In the rows, 128 means zero.
Known rows, with every step that occurs:
G-D-R: [120 115 151  89  96 107 165 107  89  78 144 118 113 129 136 132 119 119
 140 112 127  89 102 119 176 178  98 126 100 111 122 152]
R-D-L: [ 96 148 149  86  88  70 149 123 111  79  78 110 103 143 120 181 104 153
 169 152 112 101 115 145 153 179  88 125 129 117 123 120]
L-D-G-U-X: [143 104 136  77 166 135 115  75  98  85 130  46  63 150 132 132 154 125
 190 160 149 110 119 135 148 168 128  72  94 115 172 134]
L-D: [152 119 170  77 140 106 130  90 108  82 121  59 105 152 137 127 143 108
 180 132 104 114 106 128 148 154 118 109 112 122 153 129]
R-Y: [113 137 147  84 104  81 135  69 101 124 109 118 116 165 123 131 112 149
 164 149 122 104 149 121 148 145 104 120 101 129 130 132]
F-B-G: [105 130 141 111 140 105 148  75 106 158 166  80 106 182 129 134 110 113
 155 137  98 113 129 152 145 166  98 130  54 144 137 116]
U-X-B-R: [135 135 105  93  91 115 147  68 122 132 126 155 125 134  92 134 139 164
 166 180 114 115 122 158 133 135 109  71 118 121 154 136]
B-R-Y: [106 131 157  97  98  78 144  66 112 122 106 149 127 152 126 138 138 162
 142 165 124 117 134 134 139 137  94 108  97 131 126 119]
B-X-U-G-D: [122 156  71 113 129 134 159  44 110 113 205 112  70 147 153 125 103 135
 177 120 145 131 126 123 174 166 106 136  80 146 181 139]
Y-R-B-X-U: [116 134  83 118  91  79 176  73 146 116 219 123  87 191 111 214 131 124
 197 171 121 126 170 138 158 165  87 156  98 148 159 118]
U-G-D-L: [120 132 138 100 116 131 147  69  75  79 111 114 100 102 142 150  89 167
 151 127 127  92  91 138 194 187 109 113 101 115 147 151]
G-U: [128 129 159  86 143 121 164  96 106 132 152 106  95 159 139 115 113 119
 179 148 157 116 131 135 137 146  97 107 103 149 131 169]
D-R-Y: [117 119 160  91  83  75 148  83  87  96  91 156 133 145 117 134 118 140
 155 148 119  93 142 122 158 164  97 128 106 126 119 128]
G-D: [111 132 143  87 117 113 146  92 103 105 153  85  97 148 143 130 119 133
 150 120 131  99 109 119 170 161 109 114  89 119 138 159]
X-B-R-D-G-U: [ 60 129 119  73  93  89 152  77 119 125 121 131  47 140  93 151 159 145
 184 185 164 133 130 154  86 130  87  81  98 143 123 135]
X-B: [128 135 123  68 107 108 150  70 103 128 140 124  98 150  94 120 115 128
 190 148 116 109 125 135 119 139 102 105 108 132 131 158]
X-Y: [131 147 153  91 118 118 176  93  97  93 127  90 131 162 122 127  96 109
 153 150 125 116 118 140 154 142  97 108 116 116 105 148]
D-L: [142 135 156  91 114 105 152  85 104  79 122 125 114 135 121 168  96 131
 157 142 112 100 103 141 150 178  94 124 110 116 122 139]
X-Y-R-D-G-U: [ 63 119 146  86 112  96 182 115  99  93 165  54  84 175 133 181 132 133
 175 200 151 118 148 144 137 137  99  82 136 133 100 135]
X-B-G: [123 129 124  79 119 116 140  70 108 146 180  90  99 140 103 122 101 109
 195 140 108 107 129 151 133 141 108 123  73 141 139 138]
U-X-B-G: [134 137  96  92 121 124 127  75 113 148 170  86 110 136 103 128 101 141
 199 154 103  97 137 162 157 149 123 100  87 131 165 126]
X-U-G: [143 126  87  94 150 140 168  45  98 119 157 108  94 158 123 119 111 137
 172 146 136 127 145 145 149 146  93 116 103 150 167 149]
B-G: [128 119 131  98 142 114 142  90 115 126 187  66 120 156 138 121  95 109
 169 145 114 107 121 146 148 154 111 136  65 128 150 121]
X-U-G-D-L: [128 151 105 108 124 144 163  48  82  84 136 118  75 108 145 166 110 144
 160 116 130 111 117 134 188 189  91 124 100 142 149 164]
Y-R-B-G-U-X: [109 113 117 122 119 117 152 121 115 156 190  53 103 157 131 196 113 157
 199 195 137  98 168 181 206 159 117 113  84 144 166 127]
D-G-U: [115  95 135  81 157 121 152  63  97 114 171  86  67 161 123 121 123 119
 171 165 169 120 126 124 113 147  98  91  79 130 133 152]
U-G: [140 109 113  93 142 134 147  68  90 109 132 105 118 155 118  98  95 166
 163 154 130 115 118 146 150 146 109 106 108 120 169 134]
B-X-Y: [132 167 124 108 112 101 169  81 116  89 163 106 132 175 119 138  74  93
 169 151 128 129 109 137 151 152 102 130 104 121 120 124]
L-D-R: [153 104 183  76 115 103 140 106 105  53 104  92 123 131 126 134 150  99
 171 130 102 103  97 128 159 179 104 129 117 112 136 127]
D-G-U-X-Y-R: [119 109 119 105 138 142 180  79  96 104 195  73 108 163 131 172 127 143
 170 199 147 105 144 146 162 146 116  52 132 119 122 144]

Rows:
[125 120 100  99 113 143 181  65  81  88 153 134  91 119 143 134 123 128
 157 111 141 110 132 130 187 178  88 129  99 141 149 157]
X-U-G-D-R
[138  86 140  56 154 108 117  62 103  57 143  41  81 159 121 137 150 105
 173 141 117 113 100 119 124 165 118  98  86 101 153 113]
L-D-G
[115 120 116  91 130 137 151  70  83 113 144  86  97 135 141 106 100 172
 155 125 135 102 105 131 188 160 118 103  92 121 161 151]
U-G-D
[146 156 120 107 121 128 167  89 100  96 115  86 139 157 123 138  97 139
 157 169 121 103 131 156 179 148 112  87 130 104 129 136]
U-X-Y
[116 150 130 125 155 133 144  86 100 184 156  78  91 173 137 131 114 137
 177 156 127 113 149 170 172 163 110  98  57 155 154 132]
F-B-G-U-X
[116 146 136  85 134 126 145  83 105 176 185  90  78 133 121 113 104 100
 222 142 145 115 138 155 135 136 106 115  66 173 128 165]
X-B-G-U
[115 145 124 124  94 116 183 120 105 121 129  83 118 164 123 207 119 155
 186 197 151 105 170 174 207 150 103  85 135 130 122 152]
G-U-X-Y-R-B
[138 168 135 106 136 143 174 102 101 117 120  87 115 151 139 132 102 131
 172 169 157 114 140 159 179 140 105  80 124 133 121 163]
G-U-X-Y
[127 140 143 129 134 142 169 118 106 136 214  50 139 145 155 169 111 128
 184 184 129 105 152 173 199 144 119  85 110 148 126 139]
B-G-U-X-Y-R
[123 131 153 100 156 126 148  99 103 152 186  68  99 151 153 115  97 104
 187 149 151 114 127 152 153 145 105 125  60 157 141 148]
B-G-U
[ 84 149 111  89 123 114 160 105  99  90  95  56  69 166 120 158 116 148
 174 187 168 120 150 156 154 149 106  67 123 116 128 131]
R-D-G-U-X-Y
[ 88 115 143  88  94  67 157 132 121 106 158  87 119 178 125 175 136 165
 164 180 101 102 141 138 145 139 101 113 146 125 139 117]
Y-R-D
[105 131 139  95 130 118 140  96  96 120 199  42  99 140 158 127 100 114
 156 119 122  94 109 136 185 166 115 132  52 128 154 136]
B-G-D
[ 96 149 151  83  70  79 142  49 107 141 100 176 112 138  96 138 142 159
 169 162 113 113 136 136 118 126  97  99 103 143 113 132]
X-B-R-Y
[104 127 146 112 115  98 169  67 115 138 130 143 120 175 117 138 153 144
 133 153 106 130 116 149 120 155  82 102  86 132 125 122]
F-B-R
[121 137  95  92 138 147 161  46  85 114 169  99  73 136 150 121 121 145
 158 117 143 119 140 124 177 158 102 115  93 141 164 165]
X-U-G-D
[115 149 101  95 107 125 127  83  94 143 184  70  86 119 126 132 105 143
 188 132 113  89 128 149 195 159 132  99  73 127 166 141]
U-X-B-G-D
[ 94 120 156 102  80  69 160 130 122  78 135 114 119 149 128 220 125 167
 166 177  92  94 120 146 154 177  96 119 154 122 123 119]
Y-R-D-L
[127 157 146 108  69  73 155 106 120  30  80  90 118 149 107 193 114  73
 189 139 124 129 112 153 190 193  98 159 104 118 121 100]
L-D-R-B-X-Y
[106 142 118 102  87 114 164  46  69 101 115 145  88 121 148 137 131 151
 159 114 140 102 155 119 195 176  97 127 100 147 139 149]
X-U-G-D-R-Y
[108 182 134 133 142 146 172  85  92 164 139  71 104 170 141 145 101 115
 173 162 134 120 151 179 190 158 106  93  71 156 118 137]
F-B-G-U-X-Y
[136 122 194  78  94  74 124  90  89  70  66 111 122 133 135 141 157 113
 176 130 107  97 125 118 168 173 110 128 116 123 125 118]
L-D-R-Y
[ 87 133 153 119 105 106 165  93  87 126 169  94 103 143 142 146 126 106
 145 104 109  93 113 139 182 203  97 140  50 134 119 123]
F-B-G-D-R
[129 108 158  82  86  83 140 114 110  53  62  90 103 143 104 174 148 109
 184 128 118 104 122 147 178 191 100 147 107 108 138 119]
L-D-R-B
[113 151 118 118 120  85 155  62 119 138 165 139  99 201 118 136 103 123
 169 143 113 131 118 126 128 173  97 131  75 137 139 109]
F-B-X
[115 142 160  93 107 112 154  94  94  76 131 108  95 115 140 172 105 131
 151 120 121  89  92 127 180 193 102 123 100 118 121 156]
G-D-L
[133 133 122 106 158 145 135 103 107 153 174  66 103 146 148 118  98 131
 186 161 143 104 138 164 180 153 116 104  71 140 167 138]
B-G-U-X
[130  99 168  65 165 125 127  72 100  83 149  46  55 153 138 122 155 103
 190 146 152 118 112 125 121 157 117  88  83 130 150 140]
L-D-G-U
